Known rows, with every way that one mark hangs from another
fonum(vora(gutiz(gaporis) rodes)): [ 21   9  -1  17 -25  28   4   9 -10  -2  16  -9  -4 -16  21 -21 -36 -14
   3   0  26   6]
gaporis(gutiz(vora(fonum(nune) rodes))): [  3   2  -6   6   1  23   9  -3 -11 -11  27 -17 -21 -14   6 -13 -19  -1
  -8  -5  -3  19]
vora(fonum(nune) rodes): [  2  14  27  18  -2  -1  -9 -21 -13  -2  16 -16 -32  -4   6 -13 -55  -5
  -4 -10  23  22]
nune(fonum(vora(rodes)) gutiz(gaporis)): [ 39   3  15 -12 -27  30   0  20 -16 -30  18   6 -19 -11  34  11 -23   0
   7   4  14  -4]
dugalav(vora(gutiz)): [ 12   2 -11   2 -11  22   9 -26  -2   6   6   9   2   0  10 -12  29 -11
   1  -9  12   7]
gutiz(gaporis nune(fonum) vora): [ 18  -1 -27  17  -2  13  23 -15  -4 -31   1 -24 -12 -37  20  11 -24  21
   3 -12 -21  12]
rodes(vora(gutiz(gaporis nune(fonum)))): [ 16   8 -13   8 -12  27  13 -24  10  -6   2  -8  -6  -9  15  -4  -6  -2
   4  -8   8  -9]
vora(fonum gutiz(gaporis nune) rodes): [  6  26  -2  20   4  10  -9 -47  -2  -6   4 -15  -7  11  18 -14 -87 -23
  -7   2  37  27]
gaporis(gutiz(vora)): [  3  -7 -23  -6   1  23  15  12  -3  -9  18  -7   0 -11   2  -4  18   2
  -6   2 -16   4]
rodes(vora): [ 11  -4   7   9 -14  15   9  -2   5   7   6  -4 -13  -8   7  -8  13  -4
   7 -14   4 -14]
fonum(nune(gutiz(gaporis)) vora(rodes)): [ 14   0   1  12 -29  35   2  12 -16 -16  25  -8 -27 -34  21 -15  -2  20
   3   8  13  -5]
vora(gutiz rodes): [  4  14   1   9  -4  10 -10 -15   0   7  13   2  -8  16  11 -13 -35 -26
  -3  10  21  -2]
bifi(vora(fonum gutiz(nune))): [  5  11  -5  11  -9   6  10 -51   9   8  17  -8 -11   5   1  -6 -11 -19
  -3 -17  25  16]
dugalav(vora(fonum(nune) gutiz rodes)): [ 13  13  10  16 -12  20   1 -44 -12   5  18  -4 -24  -5  15 -23 -16 -15
  -2 -18  30  25]
gaporis(gutiz(nune(fonum) vora)): [  1  -9 -29  -3  -3  20  21  -8   1 -21  18 -12 -16 -18   4   9  13  15
  -7  -3 -24   5]
gutiz(gaporis nune vora(fonum)): [ 10   6 -25  25   6   7  17 -31  -4 -21   0 -30  -5 -27  16  -2 -46   9
  -2 -18  -5  30]
fonum(nune): [-11   2  -7   6   2   6   3  -6  -2  -4   7 -10 -12 -21  -7  -5  16  24
  -2   2  -8   0]
gutiz(gaporis nune(fonum) vora(rodes)): [ 21   0 -15  27  -9  13  17 -13  -8 -29   9 -24 -29 -36  30   4 -49  11
   4 -10 -10  10]
fonum(nune vora(gutiz(gaporis))): [  7  10 -20  13 -17  33  14   2  -8  -8  16 -18   0 -37   5 -21   4  21
   0   1   6   7]
bifi(vora(gutiz(gaporis))): [ 16   9 -11   6  -7  24   9 -12   6   3  10  -1   7  -8  10 -11   7 -14
   5  -1  19   3]
nune(gutiz): [  4  -1  -5 -20  -2  10  -7  -4   0  -9   8  16  -1  16   7  10  20  -3
  -3  15   1 -13]
gaporis(gutiz(nune)): [-17  -8 -24  -6   0  18   7 -12   7  -8   6  -3  -3  -2  -5  -1  18  13
 -10  14  -7   1]
gutiz(gaporis): [  9   5  -5   2   7  13   0  10  -3 -12 -12  -5  14 -12  12  -5 -17   5
   3   6   5   7]
rodes(vora(fonum gutiz)): [ 16  16   7   6  -6  16   5 -29   5   9   9  -7  -4  11   6 -12 -22 -25
   1 -19  22   6]

Rows
[ 33  11  12   4 -24  22   6  10 -12 -15  17  -6 -14 -14  22  -2 -40  -8
   6  -8  15   7] : nune(fonum(vora(gutiz(gaporis) rodes)))
[ 14  19  -2  10  -1  23   8 -30   1  -1  15 -13  -3 -12   6 -15 -13  -8
   1 -11  26  21] : bifi(vora(fonum(nune) gutiz(gaporis)))
[ -2  -9 -15  -8 -15  23  15  -1   0 -16  15  -5 -13 -15   1   5  11  17
  -5   1  -7   3] : gaporis(gutiz(nune(fonum(vora))))
[  9   1  -3   2   0  19   8   1 -10 -10  24 -13 -14  -4  10 -10 -27 -14
  -7  -5   2  18] : gaporis(gutiz(vora(fonum rodes)))
[ 13   6  24  11 -16  12  -1 -25  -6   1  31  -5 -39  -6  12 -10 -14 -12
   2 -13  29   9] : bifi(vora(fonum(nune(gutiz)) rodes))
[  5  13  23   6  -3   5 -13 -24 -12  -8  21  -6 -33   6  11  -7 -44  -7
  -6   0  24  14] : vora(fonum(nune(gutiz)) rodes)
[ 10  17  -9  13  -4  18  -3 -27   1 -14   5  -7 -13  -2  22  -3 -56  -9
  -2  11  18   4] : vora(gutiz(gaporis nune(fonum)) rodes)
[  7   2 -15   6  -2  26   3  -2 -10 -22  18  -8 -19 -26  17  -5   5  19
  -1  12  -8  -4] : fonum(nune(gutiz(gaporis vora(rodes))))
[ 12   7 -11  25 -29  25   7  -9  -5  -3  15 -13 -10 -19  20 -19 -37  -5
   1   1  23   5] : fonum(vora(gutiz(gaporis nune) rodes))
[ -4  13 -33   7   5  17   3 -31   9  -8  -7  -6  15  -2   6  -6 -18   1
  -6  15   8   5] : vora(gutiz(gaporis nune))
[  5  -2   8  26 -32  19   8  10 -15  -1  27 -17 -35 -40   7 -20  -6  19
   3  -8   9   1] : fonum(nune vora(rodes))
[ 22  14  -1   3  -2  24   5 -34  -9  -2  -2  -1  10  -1  17 -16 -13 -18
   0 -18  27  32] : dugalav(vora(fonum gutiz(gaporis)))
[  5   3  -4  21 -21  14   6 -35   9  11  23  -3 -25  -2  10 -12  -5 -19
   1  -4  24  -4] : bifi(vora(gutiz(nune) rodes))
[ 16  11   2   1  -7  16   6 -41  -7   5   6   3   1   8  10 -13  -2 -21
  -2 -21  24  26] : dugalav(vora(fonum gutiz))
[ 19  10   3  16 -14  25   2 -11   2   5  17  -2  -9  -6  20 -18 -18 -24
   6   1  30   0] : bifi(vora(gutiz(gaporis) rodes))
[ 10  -1 -12   1 -22  34   9  12 -11 -19  18  -7 -11 -37  12  -8  24  30
   2   7   2  -3] : fonum(nune(gutiz(gaporis)) vora)
[  4  -8 -18   5  -9  21  17  -7  -3 -19  23 -13 -29 -17  11   4  -8   7
  -6  -1 -15   4] : gaporis(gutiz(nune(fonum) vora(rodes)))
[ 15   6   3  16 -30  19   4   2  -8   7  23  -5 -12  -7  13 -19 -25 -17
   2  -4  22   1] : fonum(vora(gutiz rodes))
[  8  16   1   8  -5  14   8 -38   3   6  23 -10 -12  -4  -2 -12  -3 -12
  -1 -16  23  17] : bifi(vora(fonum(nune) gutiz))
[ 10   6  -8  23 -17  22   6 -30   7   4  15  -6 -16 -10  18 -16 -17 -15
   3   1  27   1] : bifi(vora(gutiz(gaporis nune) rodes))
[  6  -5  -5   9 -24   3  16 -16  -1 -13  10 -10 -23 -22   5  10  -6  19
   1 -15  -5   3] : gutiz(nune(fonum(vora)))
[ 17  12 -13  19  12  15  14  -8 -14 -22   6 -29  -2 -34  14 -10 -37  10
   1 -17  -4  30] : gutiz(gaporis vora(fonum(nune)))
[ -7  10 -12  18  -8   6  -5 -38   6   5  12  -3 -16  11   9 -10 -35 -15
  -7  11  17  -3] : vora(gutiz(nune) rodes)
[ 14  20  -1  11  -1  29   6 -26   1  -2   6 -16  -3 -10   9 -18 -22  -5
   2 -14  20  10] : rodes(vora(fonum(nune) gutiz(gaporis)))
[ 20  18   2   6  -2  18   6 -26   2   2  11  -7   5   0  11 -12 -23 -24
   3 -13  31  22] : bifi(vora(fonum gutiz(gaporis)))
